Each row was made from one walk, in order. Every step used is in the known rows, and no mark comes twice. Write each row's walk.
Known rows
P/G/A: [ 13   8 -16  24   3  22  32  13  -5   5 -28  -6   2  13  26   8 -28   6
  -4 -31   4   1 -15  11  -6  -1 -14   9 -14  -5]
A/D/P/G: [-11   2 -10  21  21  26  27  26 -26   2  -9  -6 -18   8  24   1 -17  19
   4 -23   3 -23 -14   6   9   1 -18  13 -25  13]
D/P/G/A/J/N: [ 13  -9 -19  25  16  27  21   5  15  -3   6 -16 -17   4  19  27 -29  18
   6 -33  -4  -5  -2  19 -29  16 -22  10 -15 -16]
S/D/N: [ -9  38 -23   9  34  15  19  -3  17   2  -9 -14 -25 -15  27 -16 -27  24
   0 -21  -2 -27   0  -2  11  -1  -8  20  16  15]
Q/N/D/P/G: [ -4   2 -20  25  21  29  31  25 -24   4 -11   1  -2   2  28  14 -13  25
   9 -17  -1 -21 -12   8   2   4 -24  14 -15   1]
G/A: [ 13  11 -14  18   6  10  22   8   1   2 -21  -6  -2  16  29  -9 -35   5
   3 -21   5   0  -5   5 -11  -4 -14  21  -7  -2]
S/D: [  8  31 -14   9  26   1  27  10   4  -8  -2 -31 -21  -5  27  -6 -25   9
  11  -8   7 -25  -2  -3  11  -8 -13  11   9  29]
G/A/V: [  9   7 -14  30   1  20  15   3 -18   6 -30  -1   6  14  32  -4 -45   6
   2 -35   9   6 -14   9  -8   5 -32  14 -16   6]
V/A/J: [ 22   4 -11  22   4  18   7   0  11  -3  -5  -2 -16  15  27  -9 -46   6
   5 -23  -6 -14   4   5 -15   4 -16  28 -18  -5]
V/A/J/N/D: [ 12  18 -26  29  18   1   9   7   7  -8  -2 -12 -11  -5  22  13 -27  23
  11  -8  -1 -10   4   6 -16   5 -42  31  -2 -18]
N/D/P/G/A: [  4  -5 -20  23   7  30  37  26 -22   2 -28  -4   2  11  27  15 -19  12
   0 -24   5  -5 -22  16  -8   2 -19  23 -25 -11]
D/A: [ -1  31 -20   9  10  16  23   6  -4  -5  -9   0  -6  -3  36 -16 -24   7
  19 -28  -4  -8   8  -8   0   7  -1  26 -10  13]
F/J/N/D/A: [ -5  42 -39  19  17   9  28   4   3  -9   2   0  -8 -17  29  12 -17  21
  17 -22 -10  -9  11  -7  -2  14 -20  35  -5 -10]
S/K/Y: [  7  46   7  26   6 -25   1  26  -2  -4 -24 -34 -15  20   9 -48 -32  11
   7   0  24 -22   7  -4  32 -31   4   4  21  37]
P/G/A/D: [ -3  12 -13  29  13  21  23   7 -14   2 -17  -5  -7   1  25  -4 -30   9
   0 -28   8 -13 -13   0   4  -3 -28  24 -18   4]
Q/N/D/P/G/A: [  5  -9 -23  27  10  38  37  16 -18   5 -22   3   9   4  30  16 -24  17
   4 -27   3  -9 -18  13 -14   5 -25  22 -18 -13]
A/V: [  5  18 -10  27  10   9   7   8 -18   5 -20  -4  -3  12  32 -10 -40  11
   6 -26   6  -2  -6   3   3   3 -30   8  -9  19]
P/G: [  7  21 -12  21  14  10  24  19  -6   4 -17  -9  -9  10  24   5 -20  12
  -1 -23   0  -9  -8   4  10  -2 -11  -3  -8  11]
Y/K: [  7  41   1  18  13 -19  17  18  -2  -6 -16  -9 -17  24  18 -37 -29  13
   5  -4  10 -17   9  -3  21 -23  -5   5   8  27]
V/A: [ 14  14 -12  18   4  10  18   4   0   3 -21   0  -9  18  28 -25 -37  13
   0 -15   2  -9  -1   4  -8  -9 -25  24  -5   1]
S/D/P/G/A/J/N: [ 13  -6 -21  23  21  29  30   3  17  -8   9 -27 -21  -6  18  32 -28  17
   8 -31  -2 -13  -5  19 -25  15 -23   8 -12  -9]
F/J/A/V: [  5  23 -26  29   3  23  10   3 -16   8 -13  23   4  19  22  -1 -36  17
  -4 -37  -6   1  -4   6   9   9 -34  -1 -21   8]
D/N/Q: [-10  39 -17  18  13  22  12   3  28  -2  -6  -8  -6  -3  29 -26 -32  37
 -12 -19 -11  -7  -2  -3 -14  10 -19  10  27  12]
J/N: [  6  24 -17  18  26  -8  12   4  18  -2   4 -19 -18   4  20  -2 -25  24
  10 -14   1  -4  11   4 -11   0 -29   4  14   4]
F/J: [  6  37 -23  17  17  -6  19   6  13   2   5   5 -25  17  25  -1 -34  17
   0 -17 -12 -17  10  -8  12  -2  -5  17  -2   2]
P/G/A/D/S: [ 12   6   1  22  14  26  15  18   2  -2 -14  -6 -16  -5  33 -19 -28   3
  -2 -19   7  -9 -18  15  16   3 -14  24 -16  10]
Q/N/D: [  3  27 -24  27  25   2  13   7  -8   1  -5   2   5  -7  33  -4 -26  23
  18  -3   1 -18   5  -9   0  -3 -35  28  10   0]
D/A/G: [ -4  18 -23  13  -2  29  16   2  -6   0 -15  -1  -7   3  42 -13 -29   0
   4 -34   0   0  -6  -3   9  21 -24  30 -19   6]
K/Y: [  6  33  -1  22  11 -17   4  18  -1  -3 -13 -18 -15  19  18 -33 -30  10
   3  -9  13 -14   5  -8  19 -23  -9   9  11  33]
P/G/A/J: [ 22  -2 -14  27   3  27  18   7   6  -1 -10  -8  -8  10  25  18 -39   0
   2 -36  -4  -6  -7  11 -14  10  -7  15 -25 -10]
D/P/G: [ -1   1 -11  17  16  25  30  29 -19   3 -13  -7 -14  15  25   5 -15  18
   3 -23   0 -15 -13  11   4   2  -9   4 -20  10]
N/Q: [  3  32  -9  19   5  11  16  14  18  -8  -2 -16  -2   9  30 -19 -31  26
  -4 -10  -4  -3  -3  -4 -14   5 -23   4  20  21]
S/D/A: [  0  35 -24   6  17  20  36   3   0 -11  -2 -18 -12 -19  35  -8 -22   5
  21 -25   1 -20   3  -8   6   5  -2  25  -4  24]

Write each row's walk
[ -7  22 -33  19   4  24  17   4  -7  -4 -12  -6  -4 -10  37   3 -21   9
   6 -27   1   2  -6   0   3  24 -42  36 -13  -7] : J/N/D/A/G
[ -2  21 -26  10   4  33  26   0  -4  -5 -10 -15 -12 -10  40  -6 -27  -2
   6 -32   3 -10 -10  -3  13  20 -24  29 -14  15] : S/D/A/G
[ -2  23 -18  24   4  25  16   2 -21   0 -19   3   3  -1  38 -10 -36   8
  14 -39   1   0  -3  -1   0  15 -21  18 -18  17] : D/A/V
[ 10   5 -15  35  -1  31  23   7 -23   8 -35  -1   9  12  30  10 -39   6
  -5 -42   8   6 -22  14  -5   8 -32   4 -21   3] : P/G/A/V
[-21  40 -16  23  18  25   9  -1  22  -3  -2  -6  -9 -10  28 -30 -34  39
 -10 -19  -9 -14  -4  -8  -9   9 -28  19  22  15] : A/D/N/Q
[  4  -4 -23  26  11  29  37  21 -13   0 -21  -9  -1   6  23  23 -17  18
   1 -26   5  -2 -18  19 -15   5 -28  18 -19 -17] : J/N/D/P/G/A
[ -7  -4 -11  23  14  34  31  21 -26   4 -15  -1 -15   9  24  -4 -21  20
   0 -24   3 -23 -17   9   3   0 -25  20 -29   6] : V/A/D/P/G
[ 18   3 -20  29  15  18  17  -2  23  -3   3 -18 -14   1  17  26 -33  15
   4 -34  -4  -1   2  15 -25  13 -24   5  -7 -16] : P/G/A/J/N
[  3  10 -22  17  -3  27   5   9  -9   6 -17  10   1  21  27 -14 -25   5
  -9 -28   1   6 -10   7  12  13 -41   9 -20   5] : J/A/G
[-10  43 -20  15  19  27  22   0  31  -7  -1 -21 -11 -15  28 -19 -30  35
 -10 -16  -8 -16  -6  -3  -9   9 -20   9  31  21] : S/D/N/Q
[ -5  37 -27  15  12  11  24  14 -15  -9 -13   0   0 -12  37  -6 -16  10
  22 -18  -2  -9   4  -9   4   7 -13  39 -11   3] : N/D/A
[  3  18 -31  18  -3  27  10   4  -1   7  -8  19  -7  23  25  -4 -29   8
 -15 -32  -8   1  -7   4  17  16 -37  11 -22  -3] : F/J/A/G
[  9  18 -23  19  19  13  12  -6  24  -9  16 -15 -19 -10  24  10 -30  16
  19 -31  -9  -6  16   3 -22  18 -16  16  -5  -4] : D/A/J/N
[-23  32 -24  20  28  24   2  -5   1   8 -11  19 -12  -5  21 -31 -25  29
  -4 -29  -6 -18   2  -5  12   2 -26  24  -3   5] : J/A/D/N
[  5  26 -19  23   6  25  16  -2  37 -15  18 -20  -6 -10  26   2 -33  29
   5 -25 -13   0   6   2 -35  25 -26   6  16   5] : D/A/J/N/Q
[ 10  18 -17  15   8  22  12   2   8  -9   5  -3 -14  -3  33  -2 -36   1
  20 -33 -10 -13  12  -5  -9  17   3  29 -21   4] : D/A/J
[ 14  41   8  30  10 -13  -2  26   3  -5 -19 -27  -9   2  16 -49 -30  13
  11   7  24 -24   3   3  35 -24  -2  13  26  32] : Q/N/D/S/K/Y
[ 10  21 -25  17  23  16  20  -8  25 -13  19 -26 -23 -19  24  16 -29  14
  20 -29  -6 -14  13   3 -18  17 -17  15  -1   3] : S/D/A/J/N
[-12  -8 -10  16  19  24  22  18 -24  -1  -7  -1 -16  12  30 -17 -28  17
  12 -18   7 -21 -10   4  -6  -1 -21  39 -25   7] : G/A/D/P
[  6  34 -27  20  26  -8  18  -2  28  -1  16  -8 -27   6  17  11 -29  28
   2 -19 -11 -10  16   0  -5   4 -23   7  11  -6] : F/J/N
[-11  -1 -15  22  16  36  26  26 -29   4 -10   6  -9  10  19   0 -11  20
   1 -27   0 -18 -15  10  10   3 -24   7 -31  11] : J/A/D/P/G
[  7  18 -26  23  13  27  12  -2   3  -9   7   4  -2 -16  36   7 -34   8
  26 -27 -11 -19  12  -8 -12  19 -11  39 -16  -5] : Q/N/D/A/J
[  0  -8 -23  20  21  19  21  22 -10  -8   0 -10 -13   5  26  15 -21  24
  16 -12   1 -13  -5  14 -22  10 -29  36 -19 -16] : G/A/J/N/D/P
[-17  30 -19  29  10  41  20  -2  18   0 -13  -4  -1 -11  27 -16 -32  35
 -18 -31  -8  -8 -15  -1 -13  13 -29  15  13   4] : P/G/A/D/N/Q
[ -6  18 -32  21   3  33  17  -2 -12   0 -13   6   4 -11  44  -4 -28   7
  10 -28  -1  -5  -6  -6   6  24 -39  40 -13  -3] : Q/N/D/A/G
[  8  24 -25  27  25  -6   7  12   8 -10   4 -16 -13  -6  22  17 -23  22
  15  -6  -1 -10   7   2 -10   6 -35  25   1 -12] : A/J/N/D
[-19  26 -21  22  26  22   9  -9   5   7 -17   6 -16  -8  27 -26 -35  24
  -4 -30  -1 -18  -2  -4   2   0 -20  38  -1  -3] : G/A/D/N
[ -8   6 -21  16  28   5  20  28 -14  -6   0 -11 -16   5  26   4 -12  30
  17  -2   3 -16  -2   9  -9   2 -31  29  -8  -3] : J/N/D/P
[ -4  24 -28  32   9  30  17  -2 -27   0 -17  10  15 -15  40  -1 -35  15
  20 -34   1  -5  -3  -4  -3  17 -36  28 -12   8] : Q/N/D/A/V
